What can hang from each mark
q_312: q_739
q_704: q_640
q_802: q_637
q_495: q_637 q_640
q_498: q_121 q_312 q_685
q_121: q_15 q_498
q_720: q_685
q_629: q_786 q_802
q_81: q_637 q_739
q_357: q_640
q_786: q_739
q_739: q_312 q_802
q_637: q_704
q_685: q_449 q_720
q_449: q_312
q_640: q_346 q_495

Every row comes from one small tree of marks. Brackets hold a mark, then the marks that hang from it, in the order of their numbers. Every link used is in the known rows. Which tree was each row made from?
Known rows
(q_786 q_739): [-15  14  23  18  10   3  13  23  10 -16   2  -4  -9   1  13   4  -1 -30
  -9   2  16   6   8  -7  -8  -9 -12  -4  -2   7  -7 -18   1   6  -6  -8
 -21  17   2  -9 -10]
(q_357 (q_640 q_346 (q_495 (q_637 q_704)))): [ 34  37   9  27   7  -7   9  42  40 -39  32 -15 -13 -12  35   0  37 -19
  22  10  39  15  -5  38 -11 -28  32  29  15 -21 -37   5   6  -9 -22  32
  -4  37 -20   6  14]
(q_498 (q_121 q_15) (q_312 q_739) (q_685 q_449)): [-43 -17 -58   5  11  -5  32 -11  -3  55   7  33 -43 -17  -7  -2   3  -6
 -24  54 -26 -19   8 -47  -5  10   2  10  10  -9  -9 -14   6  12   0 -17
   7 -21 -16  -7 -12]
(q_802 q_637): [ -5  12  14   6   3 -10  12  29  12  -4   5  -4 -23   4   0  -2  16 -16
   5  -1  16   8   2   6  -9 -17 -12  -5   9  -3 -13  -6  -7  -3  -4  -4
   0  19  -8  -3  -5]
(q_739 q_312 q_802): [  0  17  15   7  13  22  -4  18   2  -6  -4   4   7  -3  -7 -12  -1 -20
  -5   6  -3  -9 -15  -2  -9 -15 -32  -4  -5  13  -2 -13   3  15 -19 -20
 -11   3  -3 -17 -17]
(q_357 q_640): [  9   9  14  17  14  -1  19  47  22 -13  20  -1 -25 -15   5   2  12 -32
  -4   8  18   7   6   8 -12 -12   4  11   9  -3 -20 -21   1   0  -7  11
  -3  19 -15 -11  14]
(q_640 q_346 q_495): [ 15  19  11  27  11  -8  10  37  33 -35  26  -7  -9 -14   5   0  16 -28
   4   6  18   5  11  12  -7 -17  13  12   6 -21 -24 -14  -4 -12 -12  11
 -19  11 -25  -5   9]
(q_685 (q_449 (q_312 (q_739 (q_802 q_637)))) q_720): [-38  -7  -8  -4 -27 -43  20  12  -2  14   2   9 -15  -8 -26 -10  19   8
  -2  31  -6  -1   2  -8  -9 -23 -15   5   2  31  -9 -10  -8   4 -17  -9
  20  38 -14 -39 -15]
(q_802 (q_637 (q_704 (q_640 q_495)))): [ 21  37  13  10   9 -21  11  25  20 -31  14 -10 -15  26  19  -6  38   7
  28   7  35  19  -8  34  -4 -20  13   2  17  -3 -24  12   7 -21  -4   3
   1  39 -22   6  -5]
(q_81 (q_637 (q_704 q_640)) (q_739 q_312 q_802)): [ 16  39  30 -10  12  15 -24  -7  20 -25  -4  -3   4  26  17 -10  12   0
  30  -1  -4  -2 -21  22  -3 -23  -8  -2   3  13 -30  12  -2  10  -9  -5
 -13  17 -11 -11 -18]
(q_739 q_312 (q_802 (q_637 (q_704 q_640)))): [ 22  35  16  -5   8   6 -15   7  -3 -16 -12  -9   3  27   8 -16  21  15
  18   3  14   2 -26  26  -7 -17 -26  -7   0  21  -7  11   9   3 -17 -19
   3  21  -7  -2 -27]
(q_498 q_685): [ -6   7  -4  17  22   3  35  11  20   9  12  11 -23  -1   5  -8   1 -21
  -8  16   3  -3   6  -8 -11  -4   8 -11  -7  -5 -10 -14  -2   3  -2  -2
   1  -3  -7 -15  -1]
(q_739 q_802): [ -6  12  20   4  12  10   3  21  12 -16   3   1  -6 -11   7  -2   9 -18
  -7   1  -3  -2  -1  -4  -2 -19 -16  -7  -6   7  -6 -10   0   4 -13  -6
 -12  15   1 -11  -8]
(q_121 (q_498 q_312)): [ -8 -10  -8  12  14   4  20  21  12  18  20   9 -26 -10  12  10  -5 -21
  -3  13  -8  -3  10 -12   8   0  -6   3   7  -7  -7 -12 -15  -1   6 -13
   8   8   1 -15   0]
(q_495 (q_637 q_704) q_640): [ 11  28   2   8  29   6  15  13  36 -21  12  -4 -10  23  29  -7  27  -1
  16  16  31  16 -13  28 -10  -6  21   1   2  -5 -32  24 -13  -3 -17  12
  12  20   8  -5 -12]
(q_121 q_498): [  3  -3   2  11  21  -1  22  21   8   3  17   6 -22  -2   2   7   1 -21
  -8  13  -1   2  10  -2   1  -3  -3   2   3   1 -11 -16 -18  -6   2 -13
   4  15   6 -20   0]
(q_640 q_346): [ 14   8  15  16  15   2   7  30  26 -20  18  -5 -15 -16   3   2   6 -25
  -5   4  10   0  16   7  -7  -7   4   7  -5 -13 -19 -16 -13  -5 -11   9
 -14  -3 -14  -7   8]
(q_739 q_312 (q_802 (q_637 q_704))): [  8  31  15  -5  -2  14 -16   9  -7  -1 -17  -7   3  13   9 -16  15   4
  16  -1   4  -3 -28  13  -2 -21 -36  -7   3  20   3   8  11  10 -22 -23
  -7  25   4  -2 -25]
(q_802 (q_637 (q_704 q_640))): [ 21  24  14  -1  13 -13   7  18  14 -16   6  -8 -21  25  16  -5  27  10
  19   4  26  15  -4  30  -4  -9   5  -4   6   5 -20   9  -2 -14  -3   1
   7  25 -11   5  -8]
(q_121 q_15): [  2  -1  -3  11  17   4  13  17   7   4  10   9 -23  -7  -1   0   9 -21
  -9  14   3   8  11 -11   2  -2  -9   5   2  -7 -12 -15 -14  -4  -4  -9
  -4  -4   5  -4   2]
(q_121 q_15 (q_498 (q_312 q_739) q_685)): [-18 -22 -41   9  17   3  24  -3   6  44   6  18 -37   1   9   8  -9  -6
 -16  37 -29  -8   3 -31   7  10 -11   1  14  -9   2  -9  -3  -2  18 -25
  20 -10   5 -20  -9]
(q_312 (q_739 (q_802 q_637))): [-19  13  22 -10  -4  -2  -9  27   6 -14 -16 -11 -11   7   4   1  17  -1
  -4   3  -2   1 -18   2 -10 -26 -34  -9  14  12   0   1  12  -1  -4  -9
  -2  33  -9  -9 -22]
(q_629 (q_786 q_739)): [-18  16  42  10  -3  20  -2  17   6 -23  -9 -13  -8  -1  26   3  -3 -25
 -11  -6  14   5  -1 -14 -13 -21 -16  -6  -4  15   0 -11  -2   9  -4 -10
 -37  18   6  -3 -22]
(q_449 (q_312 (q_739 (q_802 (q_637 (q_704 q_640)))))): [  1  19  24 -16  -2 -15 -16  18  11 -25 -12 -11 -10  19   8  -8  27  23
  25  10   4   8 -19  21   3 -20 -25  -3  15  28  -6  19   8  -8  -6  -5
   9  35  -9 -15 -29]
(q_312 q_739): [-12   2  15   1  18   7  13  34  21  -7   2   0 -17   3  -1   4   5 -19
  -9  18   5   1  -5   2 -11  -1  -8  -1  11   3 -11 -13   0  -7  -1  -1
  -4  18 -14 -17  -5]
(q_121 q_15 (q_498 q_312 (q_685 q_449 q_720))): [-23 -30 -73  22   1 -27  66 -27  -7  71  31  38 -42 -12  -6  -1  -3  -4
 -23  52 -21  -9  30 -37   5  10  23   9 -14  -4 -12 -25 -24   3   2 -25
  35  -9   6 -29   7]
(q_704 q_640): [ 12  10  14  12  29  -2  21  26  23 -20  19   2 -17   9   1  -2  12 -13
  -2  11  19   9   9  14 -10  -2   9  -1  -4   0 -26 -12 -10 -10   0   4
   3   4 -18 -12   0]
(q_720 (q_685 (q_449 (q_312 (q_739 q_802))))): [-40 -13  -7   0 -14 -34  32  16   3   3   9  18  -5 -18 -35  -6  11  -6
   0  36 -10  -6   4 -25  -7 -13  -2   1   0  25  -6 -23 -14   7 -16  -8
   9  21  -6 -47 -13]
(q_81 (q_739 q_802)): [-13  14  32  -2   1   5 -14  14  20 -30   4   1   0 -15   0   4   1 -19
  -1  -4 -11   1   4 -11   5 -26 -15  -3   3  -2 -13   1   3   5 -10   0
 -18  14   5 -19  -5]
(q_685 q_449): [-10  -1   0   9   8 -14  35  22   7   6  19  12 -20 -11 -11  -1   8 -23
 -10  22  11  -2  15  -7  -7  -2  12   4  -6   6 -22 -22 -11   1 -12   1
  -1  15  -9 -18   5]
(q_121 q_15 (q_498 q_312 q_685)): [ -9 -18 -42  19  17   1  32  -8   3  45  16  22 -38  -7  12   3  -8 -13
 -11  27 -23  -5  14 -32  12   6  -4   1   3 -15  -1 -12 -13   3  12 -25
  18 -17  12 -13  -3]
(q_629 (q_786 q_739) q_802): [-27  25  52  11 -14  24 -17  15   2 -31 -19 -11  -7   5  38   5   3 -19
  -9 -10  12  -1  -7 -21 -16 -36 -23 -12 -10  13  10  -2   6  15   1  -9
 -48  25  11  -1 -32]
(q_685 q_720): [ -7   3  -2  16  12  -4  37  16  21   7  22  13 -17  -5  -2  -6   9 -19
  -9  20  10   6  14   2 -12  -6  12   2 -11   2 -19 -21 -16  -4 -11  -2
   7  12 -12 -20   9]
(q_720 (q_685 q_449)): [-20  -7 -17  14   3 -30  55  15   6  12  27  20 -16 -11 -27  -3  12 -19
  -6  30  13   0  19 -17 -13  -4  27   0 -10   2 -20 -32 -25   1 -13  -4
   7  11  -7 -27   8]
(q_449 (q_312 (q_739 q_802))): [-22   1  24  -3   3   0  -6  30  15 -15  -4   2  -6 -12  -6  -4   6 -12
   1  13 -14  -2  -8  -8   0 -15 -30  -1  10  21  -1  -6   1   4  -9  -5
  -4  20  -5 -30 -20]
(q_786 (q_739 q_312 (q_802 q_637))): [-15  29  25  10 -11   7 -17  14 -13 -12 -24 -13   9  13   4  -9   3 -15
  -3  -8   8  -2 -19  -5 -15 -28 -52 -11   1  22   7  -8  14  22 -16 -32
 -18  21   5  -8 -37]
(q_802 (q_637 (q_704 (q_640 q_346 q_495)))): [ 38  37  13  15   6 -25  -1  26  29 -44  19 -20 -13  16  19  -5  36   7
  26   2  35  15   1  41  -5 -20  19  10  12 -15 -30  10   2 -23  -9  13
  -5  29 -29  11   0]

Which tree is each row?
[ 11  27   8  30  13  -7  13  33  39 -34  30  -8  -7  -8  14  -1  26 -25
  10   9  30  10   5  22 -17 -23  21  15   6 -28 -35  -1  -9  -6 -16  19
  -4  15 -19  -2   3] : (q_640 q_346 (q_495 q_637))
[  2  40  49  -8 -13   9 -29  -1  -5 -40 -26 -28  -2  23  45  -3  23  17
   9 -17  18  11 -19  10  -6 -37 -25 -13  -4  32   3  18  12   4  -7 -13
 -27  42   9  13 -41] : (q_629 (q_786 (q_739 (q_802 (q_637 (q_704 q_640))))))
[ 22  37   8  20  11  -1   8  24  37 -33  25 -11  -5  -1  32  -4  31 -12
  22  11  31  11  -3  31  -6 -21  27  16   7 -21 -32  11  -3 -10 -22  21
  -7  27 -11   7   2] : (q_640 q_346 (q_495 (q_637 q_704)))
[ 10  41  27   2  -1   5 -21   3 -10 -24 -23 -18  11  33  20 -12  15  10
  13  -4  20   4 -24  19  -9 -21 -36  -9  -2  30  -1   7  18  11 -16 -26
 -11  29   2  -1 -39] : (q_786 (q_739 q_312 (q_802 (q_637 (q_704 q_640)))))
[ 39  32  12  19  20 -11   6  26  35 -45  27 -11  -7   5  22  -3  27  -2
  18  11  29  11   6  36  -1 -10  30  13   3 -13 -32   1   0 -23 -13  17
 -12  18 -27   3   7] : (q_637 (q_704 (q_640 q_346 q_495)))
[-34 -17 -63  21   4 -34  56 -27  -6  56  26  46 -40 -26 -28 -20   9  -7
 -16  60 -17  -8  30 -40  -6   2  20  15 -13   4 -15 -24 -23  15 -16 -17
  18 -24  -7 -31  -2] : (q_498 (q_121 q_15) (q_685 (q_449 q_312) q_720))
[-35 -11  -7   1 -13 -27  28  11   6  11   9  18  -9 -16 -23  -9   9  -3
 -10  39 -11  -6   6 -12  -6 -13  -4   8  -6  32 -12 -18 -11   4 -20  -5
  13  29 -12 -48 -10] : (q_685 (q_449 (q_312 (q_739 q_802))) q_720)
[-31 -16 -21   1   0 -24  33  -3  -5  22   4  18 -19  -9 -16  -2  -3  -2
 -12  39 -30 -18   2 -24   1  -7  -8  -1   0  27   2 -14  -5   8  -2 -19
  19  20   5 -53 -21] : (q_121 (q_498 (q_685 (q_449 (q_312 (q_739 q_802))))))
[ -9  23  28  -3 -12   5 -28  12   4 -16 -11  -6   7   2 -16  -6   2 -11
   8  -6  -5  -1 -15  -4  -7 -31 -42  -5  12   2  -7   7   7  14 -14 -18
 -10  12   1 -19 -21] : (q_81 (q_739 q_312 (q_802 q_637)))
[ -7 -18 -45  16  15 -22  50 -17 -13  41  19  26 -37  -4 -10   1   1 -11
 -23  41 -14  -6  23 -28   4   7  13   5  -8  -1 -10 -23 -19   1   2 -23
  19  -5  15 -26   0] : (q_121 q_15 (q_498 (q_685 q_449)))
[ 17  20   3  23  28  -3  10  25  46 -36  23 -11 -10   4  13  -2  21 -14
   3  10  30  12   7  25 -21 -10  21   8  -3 -23 -40   9 -25  -2 -16  22
   8  -3  -7 -11  -6] : (q_495 q_637 (q_640 q_346))
[-26 -15 -15  17  -7 -43  54  18   8  14  29  25 -16 -20 -38 -10   9 -19
   8  34   7   1  22 -21  -7  -4  20   5  -5  10 -19 -29 -32   5 -15  -5
  12   6  -6 -41   3] : (q_720 (q_685 (q_449 q_312)))
[ -2  22  15   3  -2   9 -11  18  -6  -3 -12  -5   2   6  -8 -13  10 -10
   3  -2   3  -5 -19   3 -12 -24 -43  -8   2  13   0  -5   5  15 -17 -24
  -3  13  -4 -10 -24] : (q_739 q_312 (q_802 q_637))
[-14 -21 -22   3  13   6   8  15   3  29   7  11 -32  -4   6  15  -4 -11
 -13  29 -20  -1   4 -23  13   9 -20  10  22  -6  -3 -10 -10  -8  13 -23
  12   4   5 -14  -7] : (q_121 q_15 (q_498 (q_312 q_739)))
[ 18  28  11   5  31   4  17  12  27 -20  17  -1 -13  21  28  -5  28   2
  17  17  33  15  -6  33  -9  -5  23   2  -3   0 -34  15 -10  -7  -9  11
  15  19  -5   0  -7] : (q_495 (q_637 (q_704 q_640)))
[ -3  30  25  -2 -10   0  -9  16   5 -11 -12  -5 -20  16  31  -3  27   4
  18  -2  15   4 -13  10  -2 -29 -14  -9   5   1   1  15   8   0  -5  -3
 -16  38   4   8 -16] : (q_629 (q_802 (q_637 q_704)))
[-13 -26 -45  19   5 -33  48 -14 -11  43  22  30 -37 -14 -22  -4  -1 -11
 -10  44 -19  -5  26 -32  10   6   6   9  -4   7  -9 -20 -28   5   0 -23
  23  -8  17 -41  -5] : (q_121 q_15 (q_498 (q_685 (q_449 q_312))))
[-41 -11 -59  19   7 -16  61 -16   8  60  28  40 -38 -23  -5 -12   3 -10
 -18  50 -14 -18  21 -34 -15   2  30   6 -14  -6 -18 -23  -6  17 -11 -10
  15 -15 -25 -17   2] : (q_498 q_121 q_312 (q_685 q_449 q_720))
[ -5  21  23   4   8  13  -3  12  25  -3   5   3  -7  11  -6  -4  -2 -33
  18   1  -2  -2  -7   4 -13 -16 -10   1  11  -5 -30  -8 -14  16  -2  -5
 -14   5 -14 -19  -6] : (q_81 q_637 (q_739 q_312))
[-15  18  31  -6 -13  -9 -22  14  13 -26  -4  -7  -6  -5  -1   2  12 -10
   7 -12  -6   6  -1  -7   1 -37 -26  -7  11  -3 -11  10   5   5  -6  -3
 -11  25   5 -11 -11] : (q_81 (q_739 (q_802 q_637)))
[ 35  28  11  10  27   1   6  14  35 -32  22 -11 -10  10  29  -3  28   3
  16  12  32  12   4  40 -10  -7  29  11  -7 -12 -40  13 -16 -10 -14  21
   8   8 -13   3  -2] : (q_495 (q_637 (q_704 (q_640 q_346))))
[ 24  32  13  13  22  -7  19  25  27 -34  21  -1  -9  17  19  -5  26  -2
  20  15  29  14  -4  29   0  -8  23   5   8  -2 -27   3   5 -21  -6   6
  -6  30 -20  -1   1] : (q_637 (q_704 (q_640 q_495)))
[ 14  29  28  -6  17  -4  -2   4  38 -26  12  -4 -19  25  24   1  19  -6
  31   1  10  12   1  25  -1 -15  22   1   8  -3 -42  11 -13  -6   6  15
  -9  23 -14  -5   2] : (q_81 (q_637 (q_704 q_640)) q_739)
[-14   2 -34  15  29   6  24 -11   2  27   9  26 -36 -13   1 -10   8 -15
 -18  31 -14  -6  11 -30  -7  -1   0   1  -2 -16  -6 -14  -2  10  -3 -17
  -5 -30  -2  -2  -8] : (q_498 (q_121 q_15) q_685)
[  3  33  28 -12 -13  10 -33   2   1 -13 -17  -8   9   9   1 -10   7   2
  20  -5  -5   0 -24   6   4 -29 -34  -4  12  10  -4  19  13  12 -19 -17
 -13  25   8 -10 -22] : (q_81 (q_739 q_312 (q_802 (q_637 q_704))))
[-21  24  29   6 -11  -7 -10  16  -3 -22 -17 -15  -4   5  18   1  13 -12
  -4 -14   7   6  -5  -8  -7 -33 -37 -11   0  16   4  -4  11  11  -9 -16
 -18  33   8   0 -27] : (q_786 (q_739 (q_802 q_637)))
[-32 -17 -13   8  -7 -33  43  19  13  21  20  20 -20 -10 -30  -7   6 -10
  -8  46   1  -1  14  -8 -10   1  12  12   0  22 -22 -23 -19  -2 -14   0
  17  23 -19 -47   0] : (q_685 (q_449 (q_312 q_739)) q_720)
[ 23  26  24 -12   4  -6 -25  18  18 -39 -10 -24  -8  17  20   0  29  22
  10   2   9   4 -12  32  -5 -20 -11   2   7   9 -14  15  10 -14  -9   6
  -3  29 -19   2 -19] : (q_312 (q_739 (q_802 (q_637 (q_704 (q_640 q_346))))))
[ -6  19  27   0   1  19 -21  11  10 -19  -3   3  13  -8 -15  -6  -8 -22
  -1   2 -11  -6 -11  -8  -3 -21 -30  -2   3   4  -9  -2   5  15 -17 -14
 -17   4   2 -25 -15] : (q_81 (q_739 q_312 q_802))
[-10 -11 -30  15  14 -20  56  -4  -2  30  23  21 -30  -3  -8   1  -2 -15
 -18  34  -7 -11  18 -17  -6   3  20  -2 -10   5 -12 -23 -15   2   0 -14
  17   9   5 -33   0] : (q_121 (q_498 (q_685 q_449)))
[ -4 -17 -24  13  14   3  14   9   1  29  18  14 -33 -11   9  10  -3 -17
  -8  19 -15   2  15 -23  18   5 -13   9  10 -12  -6 -12 -19  -3   8 -23
  10  -5  12  -8   0] : (q_121 q_15 (q_498 q_312))
[-22 -15 -24   9  17   5  31   8  16  34   9  12 -30   2  12   8 -12 -11
 -12  30 -22 -13  -1 -19  -2   7  -4  -5  12  -5  -1 -10   1   0  16 -16
  19   4  -5 -25  -9] : (q_121 (q_498 (q_312 q_739) q_685))
[-22  22  49   4  -8  26 -17  10   0 -32 -18 -15   2  -6  30   1   0 -18
 -15 -14   1   0  -8 -19  -8 -34 -30 -11 -10  24   9  -7   6  16 -10 -14
 -42  24  12  -4 -31] : (q_629 (q_786 (q_739 q_802)))
[ 27  29   4  13  27   2   5  17  44 -34  18 -13  -9  12  31  -4  26  -1
  16  12  31  13  -2  33 -10  -7  28   9  -3 -17 -37  21 -19  -5 -22  22
   5   8   1  -2  -8] : (q_495 (q_637 q_704) (q_640 q_346))
[-17 -18 -28  17   6 -33  54  -1   0  34  26  25 -31 -13 -19  -5  -5 -16
  -5  37 -13 -10  20 -22   1   2  14   2  -5  11 -11 -21 -22   6  -2 -14
  20   4   6 -48  -4] : (q_121 (q_498 (q_685 (q_449 q_312))))
[-35  -9 -44   6  22  12  16  -4   8  43   1  25 -39 -12   7  -2   0  -8
 -17  40 -27 -13   1 -40  -4   6 -11   3  15 -18  -1  -7   9  10   6 -18
   2 -28 -14   0 -15] : (q_498 (q_121 q_15) (q_312 q_739) q_685)
[-12  36  48 -10 -23  17 -31   1  -9 -28 -32 -26  -2  10  47  -2  16   6
   6 -20   8   6 -21  -4  -1 -42 -34 -13  -1  29  15  15  15  12 -12 -17
 -38  47  18  13 -38] : (q_629 (q_786 (q_739 (q_802 (q_637 q_704)))))
[-37  -4 -37  -1  15  18   1 -12   2  33 -10  22 -29 -18  14  -4   4  -2
 -21  33 -40 -18  -8 -44   0  -7 -26  -1  10  -8   8  -3  17  16   1 -22
  -4 -22  -8   0 -25] : (q_498 (q_121 q_15) (q_312 (q_739 q_802)) q_685)
[-35   0 -18 -11  -3   5 -24   5  -8  20 -16   7 -29 -12   8   2  20   5
  -8  16 -26  -7 -11 -31   2 -20 -46   5  25  -6   6   5  13  11  -1 -24
  -3   1  -9  12 -29] : (q_498 (q_121 q_15) (q_312 (q_739 (q_802 q_637))))
[-43 -10 -30   4  10 -20  39   3   5  31   9  29 -32 -16 -24 -11   3 -10
 -10  50 -17 -18   6 -29 -14   3   7   5   7  10 -11 -16   0  14  -7  -8
   6  -5 -20 -35 -16] : (q_498 q_121 (q_685 (q_449 (q_312 q_739))))
[-12  44  48   1 -30  28 -37   3 -17 -16 -39 -19   1  29  39  -8   9   3
  13 -11  18  -2 -34  -3 -17 -37 -43 -12   1  24  19  16  17  21 -10 -27
 -45  36  15   9 -48] : (q_629 (q_786 (q_739 q_312)) (q_802 (q_637 q_704)))
[ 17  35  29 -10  -3   3 -31   1   6 -28 -10 -10   9  23   1 -10  13  14
  23  -2   5   4 -20  20  -1 -25 -24  -3   8  11 -16  22  11   4 -13 -13
  -4  20  -2 -11 -23] : (q_81 (q_739 q_312 (q_802 (q_637 (q_704 q_640)))))
[-20  -6 -34  21   7 -25  69  -8  11  36  26  27 -26  -6 -13 -12   5 -11
 -19  42   3  -6  21 -13 -18   0  34  -2 -24   7 -21 -26 -13   5 -12  -2
  19   6 -14 -31   8] : (q_498 (q_685 q_449 q_720))
